What can hang from each mark:
K_380: K_89
K_11: K_697
K_551: K_708
K_866: K_672 K_902
K_902: K_89 K_866
K_89: K_551 K_902
K_708: K_89 K_551 K_697
K_697: K_708 K_902
K_672: K_89 K_415 K_866

Every row comes from one small tree of marks. Brackets hold a mark, then the marks that hang from it, in the order of their numbers. Every link used is in the known rows. Which tree was each row made from?
Known rows:
(K_866 (K_672 K_415) K_902): [ -9  13 -10  -2   9 -53  17   3  19   4   7  -5  12  31 -22  13  -7  32
  20   1 -40]
(K_697 K_708 (K_902 (K_89 K_551) K_866)): [ -8  53 -15 -10  -3   5   5  -8  -3 -10 -15 -51  36  -7  -8  25 -40   4
 -18   5  18]
(K_866 (K_672 (K_89 (K_551 (K_708 K_697))) K_415) K_902): [ -4  -2 -23   1  12 -36   4  10  98  -3   6  18  33  22 -21   8 -18  12
  11  24 -43]
(K_697 (K_708 K_89 K_551) K_902): [-22   9  -1  -8  29  36 -47  -9 -10 -15  -3  -4  40   1 -30 -25   9 -65
 -17  27  28]
(K_672 (K_89 (K_551 K_708)) K_415 (K_866 K_902)): [  4   3 -19 -27   7 -61  15  18  86  12 -13  29  15  28 -27   0  -9  13
  18  13 -64]
(K_866 (K_672 K_89 K_415)): [ -4   4 -17  -3   6 -58  18  12  65  -3   3  10   4  35 -14  30  -4  17
   9  16 -36]
(K_672 (K_89 (K_551 (K_708 K_697)) K_902) K_415 K_866): [ 15   9 -15 -19   6 -11 -19  14  98   9  -9  44  32   5 -10 -11 -22 -19
  -7  17 -35]
(K_380 (K_89 (K_551 (K_708 K_697)) (K_902 K_866))): [  7   4 -18 -11 -15  38 -15  -5  12  18 -20  -3  36 -16  12 -12 -50  -7
 -14 -10  12]
(K_380 (K_89 K_551 K_902)): [  7   8  -8 -19 -24  11  -8   4  11  26 -28  19  27 -14  27 -16 -40  25
  -6   1  -4]
(K_380 (K_89 (K_551 K_708))): [  7 -15 -12 -10 -15   1 -10   4  42  20 -15  15  15   1  11 -10 -15   1
   6   3 -10]
(K_866 K_902): [ -8   5  -2  -7   5 -11   2  -1 -16   2  -6  -4   2   1 -11 -11  -8  21
  11  -2 -12]
(K_902 (K_89 (K_551 K_708)) (K_866 (K_672 K_415))): [  1  21 -16   2  -4 -47  43   6  62   9  -5 -35  41  34 -16  41 -36   9
  -2  -1 -37]
(K_551 (K_708 K_89 K_697)): [ -2 -31  -4   8  21  32 -50  -5  29   0   1  17  20 -10 -16 -34   4 -67
 -11  14  14]
(K_551 (K_708 (K_89 K_902))): [  4 -17   2  -9  11  20 -45   1   2  16 -16  32  24  -4 -14 -51 -19 -57
 -11   3  -5]
(K_11 (K_697 K_708)): [-27  30   2   4   9   5 -39  -9 -19 -30  -2 -13  -3  -4 -22   8   7 -14
  -6   8  40]
(K_672 K_415 K_866): [  6  12  -7 -14   6 -43   7   7  36   8   2   9  -1  22 -14  13  12   3
   9   0 -30]
(K_11 (K_697 K_708 (K_902 K_866))): [-29  48 -17  -6  12   5 -16 -19 -51 -35   3 -42  -5   4 -30  18 -11 -27
 -16  -6  51]
(K_672 K_89 (K_866 K_902)): [-15  10  -4 -24  12 -49  13   8  22  -4 -20   6 -12  13 -27   0  -6  24
  15  13 -31]
(K_11 (K_697 (K_708 K_551))): [-38  27   9   2  17  26 -31  -8 -18 -35  -2 -19  20   3 -32   8  14 -32
 -10  19  44]
(K_902 (K_89 (K_551 (K_708 K_697))) (K_866 K_672)): [-11  17  -5  17   2  -2  24  -4  48  -8  -4 -47  41   5 -12  29 -40  -4
 -15   8   0]
(K_697 (K_708 (K_89 K_551)) (K_902 (K_866 K_672))): [-21  25 -10   5  13  -9   6 -12   2 -11   2 -31  43   7 -22  14 -25 -28
 -32  12  13]
(K_902 K_866): [ -4   8  -7  -2  -3  -2  27  -5 -23  -1  -1 -28   2   5  -6  20 -13   3
  -9 -15   5]
(K_551 (K_708 (K_89 (K_902 (K_866 (K_672 K_415)))) K_697)): [ -3  -2 -16   4  19  -1 -22  -5  25   9   2   1  43  17 -29 -10 -31 -53
 -18  -3 -10]

Which tree is each row?
[ -4  -2 -24   1   9  29   8  -9   6   1   2 -17  39 -15   0  -3 -25 -46
 -41   7  24]  (K_708 (K_89 K_551) (K_697 (K_902 K_866)))
[  2  13 -36 -10   4 -51  43   7  72  -1  11  -5  21  43 -21  30 -30 -10
  -6   6 -39]  (K_697 (K_902 (K_866 (K_672 (K_89 (K_551 K_708)) K_415))))
[ -2  12 -24  -2  -7 -58  63  12  67   3   1 -14  27  34  -8  54 -27  27
 -13   7 -39]  (K_902 (K_866 (K_672 (K_89 K_551) K_415)))
[ -6  -5 -31   4  28 -12 -12 -11  32  -3  19 -13  28  28 -35   0 -12 -67
 -14   3  -3]  (K_551 (K_708 K_89 (K_697 (K_902 (K_866 (K_672 K_415))))))
[-19  26   5   4   5   3  -3  -7  -5   1 -14 -19  59  -3 -16   4 -44 -13
 -36   6   7]  (K_697 (K_708 (K_89 K_551 (K_902 (K_866 K_672)))))
[  3  21 -11 -24   4 -54  11  13  67  18 -22  -2  30  22 -24   3 -20  18
  19   8 -56]  (K_672 K_415 (K_866 (K_902 (K_89 (K_551 K_708)))))
[-10  -2 -12  13   4  -9  28   1  66 -14   5 -16  26  12 -14  28 -29  -9
 -17  14  -8]  (K_902 (K_866 (K_672 (K_89 (K_551 (K_708 K_697))))))
[  8  18 -11  -2  -6 -25  31   4  37  16   3  -1  43  27 -10  13 -42   0
 -11 -13 -37]  (K_89 (K_551 K_708) (K_902 (K_866 (K_672 K_415))))
[ -9  18  -2   8  -4 -27  44   1  36   0 -11 -44  34  19 -13  32 -41   6
  -9   3 -18]  (K_902 (K_89 (K_551 K_708)) (K_866 K_672))
[  4   7   0 -13   6   9 -19   9  73   0 -15  35  25 -10  -8 -20 -27 -21
 -13  21 -15]  (K_672 (K_89 (K_551 (K_708 K_697)) K_902) K_866)
[-21   4 -23   2  30   4  11  -9  18  -9  15 -30  51  28 -34  15  -7 -61
 -25  16   7]  (K_708 K_89 K_551 (K_697 (K_902 (K_866 (K_672 K_415)))))
[ -8  29  -8  -2   4 -17  -3  -1  22  10  -9  -9  65  12 -17  13 -39  -9
 -31   3 -12]  (K_697 (K_708 (K_89 K_551 (K_902 (K_866 (K_672 K_415))))))
[ -1  32 -11 -24  -1 -59  27  13  53  17 -26 -12  31  15 -14  16 -22  41
  12  10 -50]  (K_672 K_415 (K_866 (K_902 (K_89 K_551))))
[  3  12  -9  -4  -9  -3  28   3  26   7 -19 -35  31   4  -6  19 -37  -3
 -10  -3 -10]  (K_902 (K_89 (K_551 K_708)) K_866)
[  5   7   3 -22   0 -18   0  14  61   9 -22  37  17   4 -10 -19 -28 -11
  -7  15 -33]  (K_672 (K_89 (K_551 K_708) K_902) K_866)
[  7  15 -12 -10  -1   3  -3   2  39   4 -11  -6  25   0  -2 -11 -27 -21
  -2  13  -9]  (K_697 (K_902 (K_89 (K_551 K_708))))
[  4  -1 -13   2  17  32 -39 -10  16 -12  16   8   2  -5 -11 -26  -1 -49
   0   6  17]  (K_551 (K_708 (K_697 K_902)))
[  5  20  -3  -8 -16  13  31   0 -15  12 -13 -11  34  -9  11   6 -45  12
 -26 -14  -3]  (K_89 K_551 (K_902 K_866))
[  2  32 -28  -6   1 -44  39   2  53   5   1 -36  37  36 -18  31 -40  -7
  -3   1 -32]  (K_697 (K_902 (K_89 (K_551 K_708)) (K_866 (K_672 K_415))))
[ 18   9 -26 -22  -9 -16  17  15  55  18 -13  19  34  17  -6   6 -44  -4
 -10  -6 -38]  (K_672 (K_89 (K_551 K_708) (K_902 K_866)) K_415)
[-35  23  15   1  21  19 -14 -10 -28 -11 -14 -29  62  10 -38  -2 -26 -41
 -28  12  18]  (K_697 (K_708 (K_89 (K_902 (K_866 K_672))) K_551))
[  4  15 -15 -20 -27   8  19   0 -12  26 -29  -9  29  -9  21   5 -53  27
 -15 -14   1]  (K_380 (K_89 K_551 (K_902 K_866)))
[-25  40  -9  -4  15   9 -43 -14 -29 -34   4 -14  -8  -2 -25  -1   2 -30
  -7   9  46]  (K_11 (K_697 K_708 K_902))
[ -4 -13 -23  -1  24  31 -27 -14  -4  -4   6 -12  17  -2 -24 -23 -14 -79
 -21   1  24]  (K_551 (K_708 K_89 (K_697 (K_902 K_866))))
[-21  43   1 -12  17  26 -32  -6  -4 -22 -14 -34  36   1 -25  -1  -8 -26
  -2  26  25]  (K_697 (K_708 K_551) (K_902 K_89))
[-18  19 -23   3  15 -13  21  -8  19 -25  11 -31   2  13 -18  28 -25 -10
 -15  12  12]  (K_708 (K_697 (K_902 (K_866 (K_672 K_89)))))
